Each row was made from one small tree. The marks that hang from a mark follow it in brackets, in alphabetical order. Every link used is in the known rows. Write each row's tree.
Known rows:
felit(melo sokiv): [-37.4  -2.3 -13.0 -15.6  12.8   1.6 -10.0  10.0  28.0 -22.6  -4.1 -12.5
  -2.8   3.2  -1.1   1.8   8.0   8.2  26.7  17.1  35.9  19.6  -0.1]
melo(felit(sokiv(bupupit fefazo(tizil)))): [-48.5  -3.7  39.9   4.9 -35.6   5.8 -20.6 -13.1  27.6 -16.3 -12.2 -26.3
   1.1 -39.4  -2.5  -0.1  22.6  22.4   3.0  16.2  27.0  18.1  -1.5]
bupupit(sokiv(fefazo felit(melo)) sume): [-19.8 -14.3 -16.0 -14.1 -31.3  -0.2 -39.7 -18.9  40.3   5.1   6.2  -2.2
 -24.3 -34.2   6.3   5.1  -3.6   5.3 -13.3  35.0  26.8  -5.0   3.3]
bupupit(sokiv(felit(melo)) sume): [-26.0  -9.9 -26.4 -20.8 -18.2 -12.0 -25.3 -14.1  32.1  -7.2  10.2  -1.5
 -28.6 -18.8   2.8   0.9 -10.8   5.8  -8.8  23.6  33.1   3.0   9.4]
sume(bupupit): [-22.4  12.5 -12.2  -1.6  -9.0 -14.1 -13.9   0.7  11.8  -7.3 -13.6 -10.6
   1.0   5.8   2.3 -26.6  -5.2  17.6  -7.4  -4.4  20.0 -19.0 -11.8]
sokiv(bupupit(sume) fefazo(tizil)): [ -5.5  -3.2  17.0  -3.8 -27.1   9.0 -41.6 -12.0  27.4  -1.6   0.2 -16.9
 -18.3 -25.0  18.1   2.2   6.6  13.6 -24.6  10.5  24.6  -5.5  -8.3]
sume(bupupit(sokiv)): [-22.7   5.4 -16.2   0.0 -35.0 -21.7 -19.4  -7.4  14.4  -9.4 -29.0 -11.7
  -1.1  -6.9   5.8 -26.1  -9.6  20.8 -20.0   8.6  25.3 -12.3 -13.9]
sokiv(bupupit(sume) fefazo(tizil) felit): [-18.6  -2.7  21.0 -11.7 -41.0   5.9 -35.9 -20.6  17.3  -0.8  10.3 -14.4
 -25.3 -44.8   6.6  -3.3   1.7   8.9 -34.7  13.6  28.6  -9.1  -4.8]
sume(bupupit(sokiv(fefazo felit(melo)))): [-29.7   1.0  -9.4  -7.3 -49.7 -10.7 -30.7  -9.3  25.3  -3.9 -20.5 -15.5
 -10.6 -40.1  -5.5 -14.5  -0.3   6.6 -17.1  23.2  32.3 -10.5  -7.3]
sokiv(bupupit(sume) fefazo felit): [-21.9  -8.4   2.4  -2.1 -30.4  11.8 -35.7 -25.8  19.0  14.0  17.1   5.9
 -15.3 -36.1  -2.3  -7.5  -6.8   6.9 -22.7  18.2  23.4 -14.9  -1.1]
tezeli(sokiv(bupupit)): [-24.3  -3.4  -4.3   7.7 -11.2   0.5 -11.3  -2.2   6.8 -18.6 -10.0 -15.2
  -5.1 -15.9 -16.7  -3.4 -14.5   3.3  -6.2  11.3  31.9  19.3   7.0]
tizil(fefazo): [ -0.7  -2.1  -5.8  -2.4   9.6  11.1 -26.5 -11.0  21.4   3.7  -0.7  -3.6
   0.0  -5.4  11.7  -5.7   2.6  11.3   1.7   1.2  18.5 -20.2   2.2]
fefazo(sokiv tizil): [ -8.2   5.2  37.8 -15.8   0.4 -14.3 -10.4   4.1   2.3 -36.8 -10.9 -34.1
 -12.3  -7.9  15.4  -3.4   2.0  12.4 -21.8   9.0  41.2   0.9   2.5]
bupupit(sume): [-12.6  -2.0 -18.0  -8.6  11.9  -2.9 -22.6  -9.7  24.7   0.2  11.0   3.6
 -12.7  10.8  14.1  -6.3  -7.6  15.5  -1.2   7.3  14.5 -12.6  -1.6]
tezeli(sokiv(fefazo felit)): [-27.7  -3.8   5.5   0.5 -21.2   0.0 -14.3 -10.9   8.5  -6.0  -3.1 -13.0
  -3.5 -39.7 -16.2  -1.4 -13.3   3.2 -16.5  29.5  18.5   1.3   5.5]
felit(melo sokiv(bupupit(sume) fefazo)): [-32.5 -16.7  -9.9  -7.9 -14.1  21.8 -36.6 -10.2  49.7  -3.7   2.3  -7.7
 -11.1 -16.5   2.7   6.9  10.3   8.8  13.3  31.5  37.9  14.5  -7.2]
tizil(fefazo(sokiv)): [  3.2  -7.0  17.9  -7.5  10.2   7.7 -21.1 -16.0  18.8 -12.9  -3.6 -16.0
  -1.1  -5.6  14.0  -4.5   0.5  10.7 -10.6  16.2  37.2 -18.9   7.1]
melo(felit): [-34.3   1.7   5.5   7.7  10.8  -9.5 -11.3  -9.4  18.2  -3.2   4.2  -1.7
  -0.2  -2.0  -3.6 -10.1   1.4  21.5  16.1  -3.1   7.7  -3.5  15.6]
melo(felit(sokiv(bupupit(sume)))): [-58.5 -14.4  -2.9   0.6 -12.7   3.1 -15.8 -27.6  42.3  -6.6   9.1  -0.1
  -4.5  -6.7  -6.1 -10.1   2.2  26.5  17.4  17.4  25.8  10.6   3.2]
bupupit(sokiv(fefazo felit) sume): [-16.9 -13.4  -8.2  -7.8 -43.3  -3.5 -34.5 -29.8  25.9  10.7   1.0   2.6
 -15.2 -38.0   9.9  -6.0 -10.2  12.7 -31.2  34.2  17.0 -17.0  -5.0]
bupupit(sokiv): [-13.5  -2.9  -9.1  -0.2 -17.6 -12.9 -20.0  -4.8   9.1  -9.3 -15.4  -4.2
  -4.0 -10.3   8.0  -7.7  -6.2  13.5 -12.7  11.7  22.0  -1.1  -0.5]

Which tree is each row?
[-59.5  -6.8   9.5   6.6 -13.7   1.1  -8.4 -15.4  22.5 -13.8  -1.6  -5.9
   5.2 -16.0 -14.7 -10.9   7.5  21.8  19.3   9.7  28.8  16.6   6.7] -> melo(felit(sokiv(bupupit)))
[-19.9   4.1  34.1  -5.5 -42.2   3.8 -28.3  -8.8  -3.2  -7.0   0.4 -20.2
 -15.1 -52.2  -2.6  -3.6   5.7   4.1 -30.9   6.6  31.0  -2.6  -1.4] -> sokiv(bupupit fefazo(tizil) felit)
[-27.7  -3.3 -13.8 -15.0 -19.4 -14.5 -18.2  -3.6  13.4 -14.1  -2.1  -7.6
 -19.1 -26.9  -6.5  -1.4  -6.2   2.0  -4.4  14.8  35.6   8.1  12.1] -> bupupit(sokiv(felit(melo)))
[-27.0  -3.7  19.9 -13.3  -8.1  -1.4 -14.9  -4.8   1.7 -26.7  10.7 -17.6
 -18.7 -26.7 -19.5  -5.5  -6.4  -4.8  -7.7  13.5  60.6   9.8  19.0] -> fefazo(sokiv(bupupit felit(melo)))
[ -5.7 -13.4 -11.8   0.9 -27.3  -0.5 -39.2 -20.6  36.1   7.7  -9.3  -0.1
  -9.4 -18.8  21.3  -1.2  -3.1  18.2 -22.8  30.4  13.3 -13.9  -8.9] -> bupupit(sokiv(fefazo) sume)
[-14.3  -8.0  13.2  -1.6 -31.2   6.4 -32.7 -10.8  31.9 -13.5 -10.2 -29.2
 -19.2 -31.2   6.4   8.2  -5.1   6.8 -26.0  26.2  27.4  13.2  -4.7] -> tezeli(sokiv(bupupit(sume) fefazo(tizil)))
[-23.0 -10.5  -6.1  -9.2 -19.4  14.1 -40.4 -15.8  31.5   7.7  20.4  -0.5
 -25.1 -33.3  -6.5   2.1  -0.6  -0.4  -4.6  17.6  33.9  -2.7   6.6] -> sokiv(bupupit(sume) fefazo felit(melo))
[ -3.2  -1.0  20.5  -2.5 -39.8  -8.6 -33.1  -1.9  15.8 -12.1 -26.3 -23.3
  -8.7 -34.8  21.1   2.9   8.2  15.3 -30.3  18.1  20.6   0.2  -9.7] -> bupupit(sokiv(fefazo(tizil)))
[-28.0   2.7  -1.6  -0.9 -62.5 -14.8 -26.0 -18.5  12.4   2.0 -21.8 -10.4
  -2.0 -43.0  -2.2 -26.3  -8.3  14.4 -36.7  22.5  22.6 -22.2 -15.6] -> sume(bupupit(sokiv(fefazo felit)))
[-13.2  -0.6  25.9   5.4 -31.7   6.3 -25.5   0.4  12.7 -20.3 -21.4 -34.2
  -9.6 -40.7  -3.4   7.2   0.4   3.4 -23.5  19.0  29.9  19.6  -0.3] -> tezeli(sokiv(bupupit fefazo(tizil)))
[-24.6   2.3  38.9 -23.5 -17.7  -7.6 -14.7   0.7   1.4 -40.3   3.8 -36.3
 -29.6 -35.0  -8.5   1.8   0.9  -2.5 -18.6   9.3  66.1  17.5  16.4] -> fefazo(sokiv(bupupit felit(melo)) tizil)
[-24.7  -9.4 -17.6 -14.6 -30.6 -14.2 -21.7 -25.2  18.7  -1.8   6.4   4.0
 -20.5 -21.7   6.2  -9.4 -17.0  13.6 -25.7  22.2  23.5 -11.7   0.8] -> bupupit(sokiv(felit) sume)
[ -1.9  -8.2   6.5  -9.3 -38.1  -6.3 -40.6 -14.9  34.0  -4.9 -15.1 -18.2
 -19.5 -26.9  31.5   4.3   3.8  19.0 -33.3  26.9  18.7  -6.5 -12.0] -> bupupit(sokiv(fefazo(tizil)) sume)
[-36.2  -9.6 -13.7  -6.9 -23.2  -2.0 -13.7 -22.3  17.1  -9.5  12.7  -5.6
 -20.8 -26.0 -19.4  -6.8 -24.6   2.2 -18.7  23.1  34.0  10.4   9.2] -> tezeli(sokiv(bupupit(sume) felit))
[-26.5   1.3  16.0 -18.6  -8.5   6.3 -23.5  12.5  33.7 -25.3 -14.5 -31.6
  -7.2 -22.2  12.1  12.9  23.8   8.8   9.7  24.1  35.2  20.6  -8.3] -> felit(melo sokiv(fefazo(tizil)))
[-10.1   1.5  43.7  -8.4 -15.8  -5.6 -17.1  -0.6  -1.4 -36.1  -9.8 -34.0
 -13.1 -19.4   5.9  -5.7   1.4   8.7 -27.3   5.7  52.2   7.3   3.4] -> fefazo(sokiv(bupupit) tizil)
[-37.5  -2.3   0.9   0.6 -25.1  -4.3  -6.3 -11.7  -1.5 -15.8   1.1 -13.6
  -9.8 -34.4 -27.8  -6.9 -20.2  -1.1 -16.4  14.1  35.5  15.8  12.4] -> tezeli(sokiv(bupupit felit))
[ -6.1   4.4  30.1   2.7 -28.2   8.2 -34.3   2.2   7.1  -9.3 -11.4 -23.0
  -8.5 -33.2   6.9  -0.1  11.4   8.6 -21.6   2.4  26.3   0.6  -4.5] -> sokiv(bupupit fefazo(tizil))
[-25.8 -10.8  15.3 -13.2 -19.6  -2.8 -17.3 -28.0   9.3 -14.2  18.1  -6.7
 -20.2 -21.2  -5.0 -12.9 -17.3   6.0 -29.4  20.3  48.1  -8.9   8.7] -> fefazo(sokiv(bupupit(sume) felit))
[-37.9 -11.9 -20.4 -13.5 -11.5   2.2 -17.0 -12.0  30.0 -15.1  14.1 -12.0
 -29.2 -22.6 -21.9   4.5 -19.0  -5.7  -0.2  22.4  42.1  22.7  16.6] -> tezeli(sokiv(bupupit(sume) felit(melo)))
[-10.0  -7.7  21.5 -15.4  -4.3   3.5 -16.4 -24.9   9.1 -12.7   6.7 -15.1
  -6.4 -25.3   2.5  -9.1  -4.4   7.5 -19.4  18.3  41.9 -23.6  11.8] -> tizil(fefazo(sokiv(felit)))
[-12.1 -12.2  12.7  -5.1  -5.3   0.1 -23.9 -19.8  18.6 -15.0   6.4  -9.7
 -14.1  -2.1   6.8  -9.3 -12.2  11.7 -17.9  17.8  44.5  -4.9   5.0] -> fefazo(sokiv(bupupit(sume)))
[-21.7  -1.5  13.9   5.0 -32.9   9.9 -27.6 -15.6  -0.7   6.6   7.9  -0.6
  -3.9 -44.6 -12.4  -9.6  -1.5   3.5 -18.6  10.3  26.4  -9.2   2.3] -> sokiv(bupupit fefazo felit)
[-37.7  -4.1  -7.5  -5.9 -13.6  -0.9  -9.8  -0.4  11.1 -22.6   4.5 -17.8
 -19.2 -30.4 -33.3   2.4 -15.1  -9.1   2.0  15.0  46.0  28.7  19.4] -> tezeli(sokiv(bupupit felit(melo)))
[-20.1   0.6   0.5  -9.1  -3.7   5.5 -26.7  -1.6  16.5   0.4   8.8  -6.2
 -12.0 -31.3  -6.4   2.3   4.0  -0.4   4.5  14.0  24.2  -4.4   8.4] -> sokiv(fefazo felit(melo))
[-27.0 -11.4   6.5 -19.6  -7.0   0.0 -21.2 -17.5  22.2 -20.2  20.6 -12.5
 -29.7 -18.1  -8.0  -1.8 -11.1  -1.0  -9.5  21.4  58.2   4.2  16.4] -> fefazo(sokiv(bupupit(sume) felit(melo)))
[-50.1  -7.0  15.4   7.3  -9.4   4.3 -15.1 -15.1  34.5  -2.0  -5.4  -8.3
  11.9 -21.4  -2.9  -5.6  14.5  25.8  19.7  23.8  11.5   2.9   0.4] -> melo(felit(sokiv(fefazo)))
[-35.3   5.2 -11.7  -7.7 -51.1 -26.2 -12.8 -14.3   6.1  -8.7 -18.6 -10.5
  -6.6 -27.1  -6.1 -30.9 -15.2  16.3 -30.3  11.5  30.3 -15.4 -10.6] -> sume(bupupit(sokiv(felit)))
[-25.1   1.3  15.2 -16.5 -17.5  -3.3 -16.9   6.5  20.4 -25.5  -7.3 -37.1
 -22.3 -45.7  -9.9  16.4   0.9  -4.1 -10.9  25.3  32.8  22.7  10.5] -> tezeli(sokiv(fefazo(tizil) felit(melo)))
[-16.1   7.3  27.5 -13.0 -25.7  -4.5 -24.1  -3.9   1.7  -7.3   0.5 -20.2
 -11.8 -42.4   5.6  -1.4   7.4   8.4 -25.1   9.6  19.8  -9.5  -1.7] -> sokiv(fefazo(tizil) felit)
[-31.5 -15.4  -1.6  -2.1 -26.5  18.7 -31.3 -20.4  37.2   2.7  -0.6  -1.4
  -1.5 -20.3   6.7  -3.5   3.9  16.2  -3.9  31.0  28.1   0.7 -14.8] -> felit(sokiv(bupupit(sume) fefazo))
